Each row was made from one path, in order. Every step used is in the known rows, and no mark comes twice. Write each row's path.
In the rows, zero is written as 128.
Known rows:
taru lega tafu niniso: [164 147 137 131 142 123 168 135 155 148 127 135 140  86 147 113 125 172
 114 161 111  98]
niniso rizadu vuzo taru lega tafu: [124 162 150 118 120 130 184 105 176 185 147  70 148  55 139 147 116 197
 110 128  94  99]
lega tafu niniso rizadu: [149 194 134 114 157 125 183 110 149 162 127 144 138  58 148 107 150 140
  88 162  89 146]
niniso taru lega tafu: [146 182 142  99 126 116 180  95 148 150 152  87 148  91 126 137 120 180
 120 137 126  83]
tafu niniso taru lega rizadu: [ 90 158 127  97 129  96 178  90 112 109 129 141 138  95 137 114 129 160
 131 123 145  65]
mironer taru niniso rizadu vuzo: [ 75 126 138 147 167 160 187  95 122 153 158 103 146  32 113 126 143 157
 112 106  82 119]
lega rizadu vuzo taru: [ 91 149 130 139 118 122 179 123 139 145 132 100 148  67 141 160 162 149
 104  84  95  71]
vefed vuzo taru lega tafu niniso rizadu: [125 140 130 107 146 119 188 118 171 157 137 122 148  56 146 113 142 157
 105 154 104 125]
mironer taru niniso: [147 114 164 137 148 138 186 124  86 100 125 126 159  58 119 140 154 146
 126 127 113  73]
lega tafu: [169 196 157 117 129 141 168 114 143 162 119 102 157  78 145 145 144 170
  98 153  96 105]
taru lega: [149 109 151 110 131 136 159  96 117 142 140  85 135  99 106 108 104 190
 155  99 113  61]
lega rizadu vuzo taru niniso vefed: [117 126 146 133 156 135 194 102 104 100 169 115 144  72 112 152 163 155
 143 120 116  74]
niniso taru lega rizadu vuzo: [ 41 142 121 125 138 134 171  78 128 145 157  96 140  78 120 127 122 182
 129  91 117  74]
vefed lega: [175 137 156 112 146 145 151  99 123 123 109 103 141  84  94 144 157 146
 121  85  91  75]
lega tafu vuzo taru niniso: [139 132 156 140 142 143 190 119 136 139 144 130 179  57 139 119 159 165
 116 146  95  75]
rizadu vuzo taru lega tafu: [135 150 150 128 114 132 176 118 172 174 143  70 151  70 138 154 117 201
 116 123 100  79]
vuzo taru lega tafu niniso vefed: [174 136 134 125 148 110 180 130 148 112 168 115 125  95 126 152 140 138
 132 129 130  88]
vuzo taru: [172 147 137 122 116 110 179 136 128 130 128 100 145  89 127 152 168 127
 113  87 100  65]
lega taru niniso vefed vuzo: [118  75 131 114 168 165 169 103 111  94 171 103 167  73 104 140 163 143
 155 132 123  80]
vuzo taru niniso: [173 126 154 133 139 125 197 129 106 118 129 126 161  71 122 125 174 161
 130 134  97  62]
rizadu vuzo: [102 131 125 151 152 162 159 105 131 161 156  88 139  77 112 126 141 163
 118  89  82  95]
niniso rizadu: [139 174 145 100 149 137 177  82 117 156 135 110 136  68 119 107 146 142
 111 116  86 124]

Which path is each row?
[131 154 140 133 120 130 170 123 167 157 148 107 166  71 149 145 150 132
  94 101  98  79]
lega tafu vuzo taru
[111 146 122 135 134 127 186 116 151 162 156  86 138  57 122 145 162 136
 102  76  80  98]
niniso rizadu vuzo taru
[136 125 108 108 146  97 178 106 125 113 168 118 125 110 105 101 126 146
 145 101 141  66]
tafu niniso taru lega
[ 84 149 125 135 162 160 171  85 137 177 160  91 135  56 113 114 140 158
 110  95  72 127]
niniso rizadu vuzo
[103 131 124 142 139 117 178 125 150 116 141 117 134  68 126 174 171 127
 110  78 105  74]
tafu niniso vefed lega rizadu vuzo taru
[121  72 140 113 176 165 171  99 106  95 167 100 163  89  95 119 161 162
 158 140 128  87]
taru niniso vefed vuzo
[154 138 140 137 136 115 171 146 152 133 124 132 140  74 150 139 124 153
 107 145 122  94]
mironer taru lega tafu niniso
[112 125 165 135 162 166 160  92 150 124 159 117 170  51 119 152 133 139
 110 113 110  92]
mironer taru niniso vefed lega tafu vuzo
[ 40 116 143 140 129 146 162  95 125 143 135  91 141  60 130 150 110 181
 124  85 112  74]
mironer taru lega rizadu vuzo
[125 125 147 106 156 136 201 100 121 135 139 117 163  47 119 106 170 157
 122 143  92 108]
vefed vuzo taru niniso rizadu
[ 86 137 136 141 174 166 184  83 125 167 160 106 145  44 110 100 145 178
 120 122  71 122]
taru niniso rizadu vuzo
[120  89 140 122 120 128 162 107 146 146 161  87 146  89 118 114 109 167
 144  71 115  46]
tafu vuzo taru lega
[189 167 171 114 144 136 183 111 149 121 131 101 156  65 116 181 164 162
 115 140 101  86]
vuzo taru niniso vefed lega tafu
[149 156 152 109 151 126 205  99 114 140 135 125 151  49 122 108 167 152
 117 137  85 106]
vuzo taru niniso rizadu
[151 199  98 115 150  90 189 123 140 115 158 145 140  98 133 128 171 106
  94 138 131 103]
lega tafu niniso taru
[ 84 109 152  94 118 118 173  94 122 108 132  97 149  88 130 146 129 178
 148 109 142  52]
niniso vefed vuzo taru lega rizadu
[171 146 134 133 131 108 177 148 165 145 127 131 142  83 152 128 136 163
 110 149 112  87]
vuzo taru lega tafu niniso
[ 86 103 139 104 126 110 173 109 130 102 131 121 145  88 139 136 134 167
 144 121 145  58]
tafu niniso vefed vuzo taru lega rizadu
[185 168 176 113 156 150 174  97 139 124 131 105 155  67 111 165 153 173
 118 151 101  96]
taru niniso vefed lega tafu
[179 131 156 107 160 144 156  89 117  98 142  96 129  93  78 161 156 131
 137  78 106  79]
niniso vefed lega
[123 165 155 116 153 139 200  92 143 160 146 128 167  36 138 107 154 158
 102 151  83 117]
lega tafu vuzo taru niniso rizadu
[144 172 139 110 154 124 182 104 154 165 133 133 134  61 143 100 128 161
 104 158  95 134]
taru lega tafu niniso rizadu
[122  77 117 119 175 148 160 119 126  95 166 114 147 102 107 121 161 130
 143 126 133  99]
tafu niniso vefed vuzo
[ 72 129 151 139 165 162 168  79 119 123 139 113 146  57 107 148 149 178
 129 107  96  84]
taru niniso vefed lega rizadu vuzo
[110 159 147 132 144 165 150  94 158 170 152 116 170  73 144 113 125 155
  99 127  96 103]
lega tafu vuzo
[142  90 146 126 146 138 192 130 116 111 133 114 177  69 119 120 178 168
 136 142 106  65]
vefed vuzo taru niniso
[136 107 150 141 148 142 186 118 120 126 149 134 171  66 125 107 161 153
 127 122  97  63]
tafu vuzo taru niniso
[110  99 122 133 136 118 181 117 157 157 160  92 126  70 118 118 120 171
 133  86 101  78]
tafu niniso rizadu vuzo taru lega
